Every row comes from one small tree of marks. The marks that hang from a mark follow it in brackets, in alphabetical order. Every link used is in the known rows. Which tree was each row made from?
Known rows
kimo{kiboba{tinem{deme}} kuva}: [-21.0   1.9   2.8   5.0  27.7 -14.3 -12.2  11.8 -13.0  23.3 -15.9  -1.9
  -6.7  -5.3  10.3  -8.7 -16.6 -38.4  22.7  30.2]
tinem{deme{pago{kuva}}}: [-14.6   3.4  -5.4  29.5  -1.2 -27.4  16.0  -6.1   5.5  22.7  17.8  -4.1
  -3.1  -1.8 -30.0   4.3 -21.0  -9.3   4.3   7.3]
mivit{latupos}: [  0.2  -8.8  14.1  23.0   6.2  19.8   2.9   8.4 -14.0   8.2 -13.6  19.5
   4.2 -42.0  -6.3   9.5  20.2   6.4  17.4   0.8]
kimo{kiboba{tinem} kuva}: [-18.2 -16.0  -5.0 -14.2  32.5  -0.7  -7.8  -0.8 -11.6   2.6 -26.7   3.6
  -4.4   0.7  27.7  -8.4  -8.9 -20.6  20.4  26.8]
tinem{deme{pago{kuva} veso{latupos{mivit}}}}: [ -8.0  -1.8 -12.8   3.5  -5.2  -0.6  20.9   3.1  18.2   9.4   8.7 -14.1
 -53.9  17.2 -36.8 -15.8 -10.8  -6.1 -35.6  -0.7]
veso{latupos}: [-14.8  -8.8 -19.1   5.9  18.8  36.6   7.9  -0.5  19.2 -21.9 -10.5  23.8
  19.2 -36.4 -13.7  -9.8   0.2  11.4 -10.4   0.0]
kiboba{kimo{kuva} tinem{deme{veso}}}: [  7.9  21.4  30.2  25.0  11.3 -48.7 -33.6  11.6  -2.2 -26.2   0.0 -25.0
 -21.7  16.0  17.2  -1.9   1.4 -11.0  18.8  15.3]
latupos{mivit}: [ -9.4 -32.5 -23.0  -9.6  -4.5  29.3  -1.4   7.0  19.1   1.7 -24.3  17.5
  -1.5 -27.2  -1.8 -16.3   0.5  31.0  -2.5   2.5]
kiboba{kimo{kuva} tinem{deme}}: [ -0.2  17.5  15.6  25.2  10.1 -34.4 -30.9  11.4   1.3 -11.9  -7.5  -6.7
  -0.1   7.7  15.1  -2.6 -14.3   1.0  21.4  28.7]
veso{deme{pago{kuva} tinem} latupos{mivit}}: [-11.3 -15.4 -12.6 -48.8 -21.1  35.6  18.1  -9.8   9.3  37.4 -20.4  33.2
  -2.3  16.2   7.9 -11.6  -7.9  24.0 -23.7  -5.7]
kimo{kuva}: [-20.9 -15.7  -5.8   9.7  20.4  -3.7   3.1  -6.7   1.5 -18.7  -8.5  13.7
   1.2 -14.5   0.0 -11.6  -4.1   8.0  12.8  -4.4]
deme{pago{kuva} tinem veso{latupos}}: [  5.7  -0.6   5.1  -9.4  -1.1  13.1  21.9 -19.1  -7.0 -31.9  11.8 -10.3
 -17.6  22.2  -1.4   8.9  -2.0   6.1 -23.6 -22.5]
dirif{deme{veso{latupos}}}: [  1.8   8.7  -0.6  17.8  20.4   9.1  -2.8  16.7   4.4 -24.0  10.2  -1.3
   5.9 -21.8 -20.4  -8.7  23.9 -17.1  -4.1 -21.9]
tinem{deme{pago{kuva} veso}}: [ -7.4   8.0   7.6  29.9   1.2 -42.0  12.4  -5.2   2.4   7.9  24.8 -23.6
 -26.0   7.3 -27.4   6.1  -6.0 -20.2   1.5  -5.4]
kimo{kiboba kuva}: [-16.3 -17.8  -7.1 -12.0  37.5  11.6   7.8 -10.0 -10.9  -4.6 -14.0   9.1
 -10.0 -17.3   8.0 -13.8   3.5 -26.2   7.3  15.1]
kiboba{tinem{deme{pago{kuva}}}}: [-17.6   6.1  -3.9  27.0  -4.7 -39.4  -0.3   4.1   5.4  31.0   5.2 -10.1
   1.4  15.8 -11.2  10.0 -32.7  -3.6  16.5  20.4]
veso{deme{pago} latupos}: [-13.2   0.9 -20.4 -15.6   1.6  14.5  10.3  -7.6  22.2  29.2  -4.8  33.2
  33.7 -26.2 -10.1  -6.1  10.7   2.1  -6.8   8.9]
dirif{deme}: [ -2.7  -0.7  -4.6  23.6   8.8  -1.1 -10.0  15.3  -0.1   2.8   4.6  10.8
  32.1 -30.5 -13.4  -2.8  11.8  -3.2  21.2  -9.9]
deme{pago{kuva} tinem veso{latupos{mivit}}}: [  8.5 -17.1  -6.7 -30.4 -15.5  27.2  22.6 -12.0   1.6 -18.8  -3.2  -9.1
 -43.3  32.2  -0.3  -6.4  -5.2  22.0 -38.9 -18.8]
kiboba{kimo{kuva} tinem}: [  2.4  -0.3   9.6   5.8  14.4 -22.1 -26.3  -0.9   2.7 -31.8 -18.2  -1.5
   3.0  13.0  32.5  -3.6  -6.2  18.3  17.9  25.8]
deme{pago tinem}: [ 14.8  -9.5  -5.9  -5.3 -19.5  15.6   4.4 -13.3  -6.7 -11.4   5.8   2.8
  28.2  -8.5  10.5  16.8  -2.8  25.1   5.3  -8.1]
dirif{deme{pago tinem veso}}: [ 32.1   8.9  12.9   7.2 -19.2 -13.4  -6.6   1.3 -22.2 -11.2  26.9 -22.0
  14.6   6.2   3.1  18.6  21.4  -3.1  11.2 -26.8]
dirif{deme{tinem}}: [  9.7   0.9   8.6  10.4  -6.2  14.9 -13.1  12.0 -17.3  -6.8   2.5  11.0
  38.9 -20.6   5.9   8.9   9.5   8.2  21.0 -24.7]
kiboba{tinem{deme{veso}}}: [ -8.7   9.2  12.5  28.4   3.0 -27.6 -24.0  22.4   6.4   3.0  -3.3 -14.7
   2.8 -16.2   1.6   4.0  -0.4  -9.3  26.8  -1.4]

Which tree is each row?
[-14.2   1.0   0.2 -26.4  -6.0  19.3  18.4 -17.2   0.5  25.2  -6.0  31.4
  23.5   5.7   5.0   2.9  -4.3   8.8  -9.9  -9.8]
veso{deme{pago{kuva} tinem} latupos}
[-13.6  -1.6   2.3 -26.4   1.3  45.6  -2.5   0.3   5.2  10.7 -22.6  46.6
  45.3 -34.7  14.4  -3.8  12.7  14.6   2.0 -17.8]
veso{deme{tinem} latupos}
[ 22.7  -5.4   7.1  -4.3 -18.3   1.1   1.7 -12.8 -11.0 -24.7  13.7 -16.6
   5.5  -0.3  12.9  18.2  13.4  13.8   2.4 -20.8]
deme{pago tinem veso}
[  7.9  19.1   8.8  27.0  -6.3 -44.7 -14.2  -0.3   6.7  10.5   8.1 -18.1
  -3.2  25.8   1.8  12.8 -24.3   2.0   8.9  40.5]
kiboba{kimo tinem{deme{pago{kuva}}}}
[  0.1 -10.7   0.4  -2.9 -11.0   2.8  16.3 -21.2 -11.6  -5.6   6.9   1.5
   6.6  13.8   6.2  16.2 -14.6  19.3   0.9 -11.1]
deme{pago{kuva} tinem}
[ 13.8  13.5  10.4   3.1  -1.7  -1.9  14.5  -4.2 -18.3 -18.6  26.5 -16.0
  -8.7  28.9 -11.3   8.1   5.7 -12.0 -15.0 -29.6]
dirif{deme{pago{kuva} tinem veso{latupos}}}
[  3.8  28.1  21.3  19.2  20.4 -24.9 -24.9  12.3   5.8 -36.7  -1.1 -17.9
 -25.5  17.0   6.9  -9.6  -1.7 -13.6  -3.5  16.9]
kiboba{kimo{kuva} tinem{deme{veso{latupos}}}}
[-11.9  -5.2   8.1 -20.4 -14.6  -4.7   8.9 -18.8  -7.8  35.6  -4.3  24.1
  26.8   5.9  14.5   9.9  -1.3  10.3  13.6 -11.0]
veso{deme{pago{kuva} tinem}}
[  3.0  -3.4   1.1 -22.5 -23.8   7.7  -2.2 -11.7  -4.0  30.0  -4.2  25.9
  46.2 -16.6  18.5  12.3  12.3  15.7  16.6  -7.5]
veso{deme{pago tinem}}
[-15.3  12.8   7.6  -2.5  37.7  -4.7  -5.6  12.7  -8.1  -3.0  -9.1 -13.6
 -32.4   3.8   3.2 -14.9  -3.8 -51.6  -2.0  16.4]
kimo{kiboba{tinem{deme{veso{latupos}}}} kuva}
[ 30.1  25.6  15.9  24.6 -13.1 -45.8 -28.2   7.1   6.7  -9.1  16.6 -36.1
  -4.1  12.1   8.2  16.3   4.1  -3.8  11.2  28.9]
kiboba{kimo tinem{deme{pago veso}}}
[ 21.8  26.1  20.9  22.8  -4.2 -61.9 -24.7   0.5  -2.8 -18.2  17.1 -38.8
 -24.4  34.7  12.9   5.7  -1.8 -11.6  10.6  26.2]
kiboba{kimo{kuva} tinem{deme{pago veso}}}
[ 24.1   5.5  -0.4   6.8 -19.9   1.4  -4.9   0.2 -17.7   2.4  19.7  -2.7
  38.6  -2.2   0.5  16.3   5.6   7.0  12.5 -14.5]
dirif{deme{pago tinem}}
[  1.5   6.2 -11.6   3.3   2.6 -11.5  -6.2   6.8  -4.1  39.0  -0.3 -11.9
  12.8 -10.2   0.4   9.2 -13.9 -31.5  14.6  43.6]
kimo{kiboba{tinem{deme{pago}}}}
[ -4.1 -21.0 -18.0 -16.2   5.7  37.3   4.6   8.4  24.5 -23.5 -17.9   5.7
 -28.0 -17.3  -8.2 -22.6  13.1  16.9 -26.5 -10.8]
deme{veso{latupos{mivit}}}
[-27.4  -1.9 -13.4 -13.1  10.4   1.9  22.4 -14.4  18.5  33.4  -4.4  31.6
  14.7  -3.6 -14.1  -8.4  -4.1  -5.0  -9.4   6.0]
veso{deme{pago{kuva}} latupos}
[  4.2  -5.4 -15.0  -4.5  -0.4  -3.4  17.1   6.3   8.1   3.0  10.9 -13.9
 -41.3  30.2 -29.0 -17.4   3.7  -7.7 -29.6 -10.6]
dirif{deme{pago{kuva} veso{latupos{mivit}}}}
[-12.8   4.0  -5.1   5.7  11.6 -23.8   5.4   0.6  -8.3  45.6  -0.7 -13.1
  -9.2  12.8  -5.2   8.9 -26.6 -37.8  11.8  40.7]
kimo{kiboba{tinem{deme{pago{kuva}}}}}
[ 19.1   2.0  -0.3 -11.7  -9.9  25.2  11.8 -12.6  -2.6 -36.6  12.2  -8.3
   3.4   0.2   3.8  10.7  10.8  11.0 -21.0 -20.2]
deme{pago tinem veso{latupos}}
[ 17.9   6.1  19.3   9.6  -9.9 -25.9   5.2  -4.6 -25.6  -6.8  27.0 -23.7
  -3.6  28.4  -1.4  15.8   9.6  -9.5   7.5 -30.2]
dirif{deme{pago{kuva} tinem veso}}
[-11.4 -17.2 -10.2 -48.2 -13.3  60.6  -2.7   8.2  13.0  23.8 -37.4  48.5
  21.4 -25.0  15.9 -17.6   8.7  30.9 -12.7 -12.4]
veso{deme{tinem} latupos{mivit}}
[ 22.8 -14.4 -12.8 -33.1 -24.9  40.9  10.8  -5.5   5.4 -23.9  -3.5  -7.3
 -22.2  10.9   5.4  -3.7   8.0  28.2 -34.5 -16.5]
deme{pago tinem veso{latupos{mivit}}}
[ 31.1  -0.4  -8.2 -21.0 -25.8  27.9   1.6   9.2  -6.3 -10.9  10.3 -12.0
 -12.2  17.6  -4.7  -4.5  15.4   9.8 -26.9 -22.5]
dirif{deme{pago tinem veso{latupos{mivit}}}}
[ -6.9  -2.9 -11.4   2.6   0.4  26.0   0.7  20.3  22.5  -4.3  -8.0   1.2
 -30.6 -23.1 -25.6 -22.5   4.7   0.2 -24.3  -8.3]
tinem{deme{veso{latupos{mivit}}}}
